Each row was made from one small tree. Brackets hold a mark, then the marks that hang from it, in alphabetical order. Every link used is in the known rows. Write each row's tree.
Known rows:
{nalig {pekon bomo febavo nuvi tedag vapigi}}: [ 0.51 -1.62 -0.87  0.90  2.31 -0.85 -0.85  2.20  0.32  0.85  0.56 -1.35
 -0.49  5.20  0.29 -0.75 -0.28]
{pekon febavo nalig puditi tedag vapigi zabi}: [ 0.41 -2.51 -1.07  2.41  0.36 -1.47 -1.64  1.26 -0.03  0.47  1.27 -2.62
 -1.20  6.46 -0.19 -0.05 -1.28]
{febavo {pekon bomo nalig nuvi zabi}}: [-0.05 -0.46 -1.43  0.33  0.42 -1.40 -0.78  2.62  0.31  2.15  0.04 -1.56
  0.28  3.66  0.06 -1.57  0.35]
{bomo {pekon nalig nuvi puditi tedag vapigi zabi}}: [ 0.88 -2.19 -0.79  1.16  0.25 -1.53 -2.16  1.70 -0.38  1.85  0.42 -2.05
 -0.55  5.46 -0.50 -1.20 -1.90]
{febavo {pekon bomo nalig nuvi puditi vapigi zabi}}: [ 0.79 -1.97 -1.03  1.16  0.13 -1.76 -2.03  2.84  1.14  2.41  0.01 -1.69
 -0.15  5.61 -0.19 -1.65 -0.18]
{febavo {pekon nalig tedag vapigi zabi}}: [-0.36 -0.52 -1.30  1.69  0.15 -0.66 -1.76  1.91  1.50  0.83  0.71 -2.11
 -0.03  3.97  0.17 -0.22 -0.30]
{vapigi {pekon febavo nalig nuvi puditi tedag zabi}}: [ 0.97 -2.10 -0.71  1.77  1.61 -1.26 -1.02  1.61 -0.16  0.76  1.73 -2.33
  0.24  7.03  0.24 -0.95 -1.09]
{vapigi {pekon bomo nuvi}}: [ 0.83 -0.35 -0.22 -0.26  1.81 -0.46 -0.88  1.55  0.67  1.05  0.09 -0.76
  0.97  2.10 -0.43 -0.90  0.05]
{pekon bomo febavo nalig nuvi puditi zabi}: [ 0.75 -2.40 -1.09  0.92  0.66 -2.15 -0.69  2.01 -1.32  1.76  0.55 -2.06
 -0.91  6.07 -0.24 -1.54 -0.65]
{nalig {pekon nuvi puditi vapigi zabi}}: [ 1.04 -0.48 -0.16  0.98  1.14 -1.35 -0.84  1.36 -0.17  1.46  0.53 -0.73
  0.48  4.78 -1.05 -1.35 -0.49]
{febavo pekon}: [-0.36  1.87 -0.40  0.23  0.09 -0.31 -0.65  1.11  0.93  0.64 -0.28 -0.28
  0.71  0.65 -0.09  0.10 -0.05]
{febavo {pekon bomo nalig tedag zabi}}: [-0.13 -0.62 -2.05  1.35  0.48 -0.90 -0.80  2.20  0.75  1.12  0.62 -1.93
 -0.29  3.52  0.33 -0.76  0.18]
{bomo {pekon febavo nalig nuvi puditi tedag zabi}}: [ 0.79 -1.82 -1.13  1.17  0.60 -1.77 -1.02  1.63 -1.40  1.79  0.80 -1.95
 -0.71  6.19  0.28 -1.25 -2.22]
{febavo {pekon nalig}}: [-0.44  1.64 -0.33  0.31 -0.28 -0.72 -0.93  1.35  0.86  0.69 -0.41 -1.18
  0.20  1.28 -0.11  0.67  0.13]
{vapigi pekon}: [ 0.49  1.17  0.14  0.29  1.33 -0.16 -0.75  0.36  0.91  0.22  0.34 -0.61
  1.23  0.74 -0.60  0.53 -0.23]
{sefa zabi}: [-0.26  1.31 -0.76 -0.23  0.68 -0.10 -0.20 -0.24 -0.01 -0.12  0.88 -0.49
 -0.40  0.40 -0.53 -0.79 -0.77]
{pekon bomo febavo tedag zabi}: [ 0.18 -1.69 -1.96  1.46  1.42 -0.89 -0.18  1.39 -0.54  0.55  1.22 -1.57
 -0.69  4.19  0.18 -1.02 -0.71]

Which tree is each row?
[ 0.30 -0.42 -1.05  0.14  0.92 -0.73 -0.59  1.34 -1.03  1.46  0.65 -0.92
  0.38  2.96 -0.17 -1.75 -1.55] => {bomo {pekon nuvi tedag zabi}}
[ 0.29 -0.21 -1.11  1.78 -0.11 -1.10 -1.01  1.68  0.49  0.65  0.77 -1.68
 -0.22  4.58 -0.07 -0.53 -0.38] => {febavo {pekon nalig puditi tedag zabi}}
[ 0.18 -2.15 -1.33  1.14  0.83 -1.41 -1.75  1.80 -0.43  2.00  0.74 -2.38
 -0.52  5.63  0.43 -0.85 -2.14] => {bomo {pekon febavo nalig nuvi tedag vapigi zabi}}
[ 0.19  0.03 -0.05  0.47  1.60 -1.00 -0.77  1.40  0.10  1.05  0.27 -0.88
  0.33  3.88 -0.08 -0.25 -0.52] => {nalig {pekon febavo nuvi vapigi}}
[-0.22 -0.85 -1.13  0.96  0.77 -0.27 -1.53  2.38  1.27  0.96  0.83 -1.23
  0.54  4.29  0.25 -1.75 -0.44] => {febavo {pekon nuvi tedag vapigi zabi}}
[ 0.50 -0.25  0.25  0.51  0.00 -0.68 -1.92  1.93  1.34  1.22 -0.43 -0.49
  0.42  3.53 -0.29 -0.94 -0.41] => {febavo {pekon nuvi puditi vapigi}}
[ 1.21  0.05  0.14  1.35  1.46 -0.84 -0.91  0.44  0.58  0.43  0.61 -0.65
  0.67  3.39 -0.08  0.42 -0.97] => {vapigi {pekon febavo puditi}}
[ 1.06 -1.52 -0.90  2.37  1.41 -1.17 -1.09  1.02  0.25  0.48  1.77 -2.20
  0.11  6.06  0.16  0.05 -1.10] => {vapigi {pekon febavo nalig puditi tedag zabi}}
[ 0.22 -1.03 -1.38  0.67  1.23 -1.02 -0.52  1.38 -1.26  1.61  0.93 -1.08
  0.10  4.25  0.47 -1.62 -2.04] => {bomo {pekon febavo nuvi tedag zabi}}
[ 0.41 -0.49 -1.22  1.30  0.94 -1.39 -1.37  0.71 -0.03  2.25  0.42 -0.96
  0.30  3.14  0.14 -0.23 -2.14] => {bomo {pekon febavo vapigi zabi}}
[ 0.69 -3.57 -0.70  1.29  0.71 -1.41 -2.05  2.39  0.01  0.73  0.28 -2.63
 -1.68  6.73  0.04 -0.67 -0.84] => {pekon bomo febavo nalig nuvi puditi tedag vapigi}
[ 0.56 -1.09 -0.60  0.43  1.87 -0.48 -0.99  2.18  0.56  0.70  0.24 -1.14
 -0.26  3.82 -0.41 -0.86  0.15] => {nalig {pekon bomo nuvi tedag vapigi}}
[ 0.30 -0.74 -0.84  1.20  0.89 -0.63 -1.79  0.93  0.36  0.95  0.26 -1.12
 -0.37  2.97  0.37  0.41 -2.07] => {bomo {pekon febavo tedag vapigi}}
[ 0.12  0.62 -0.59  0.43  0.29 -1.49 -0.91  0.63 -0.81  1.59 -0.35 -1.38
 -0.34  1.96  0.14  1.04 -1.68] => {bomo {pekon febavo nalig}}
[ 1.07  0.30 -0.31  0.79  0.42 -1.41 -0.88  0.41 -0.74  1.44 -0.23 -0.26
 -0.17  2.58 -0.09  0.24 -2.08] => {bomo {pekon febavo puditi}}
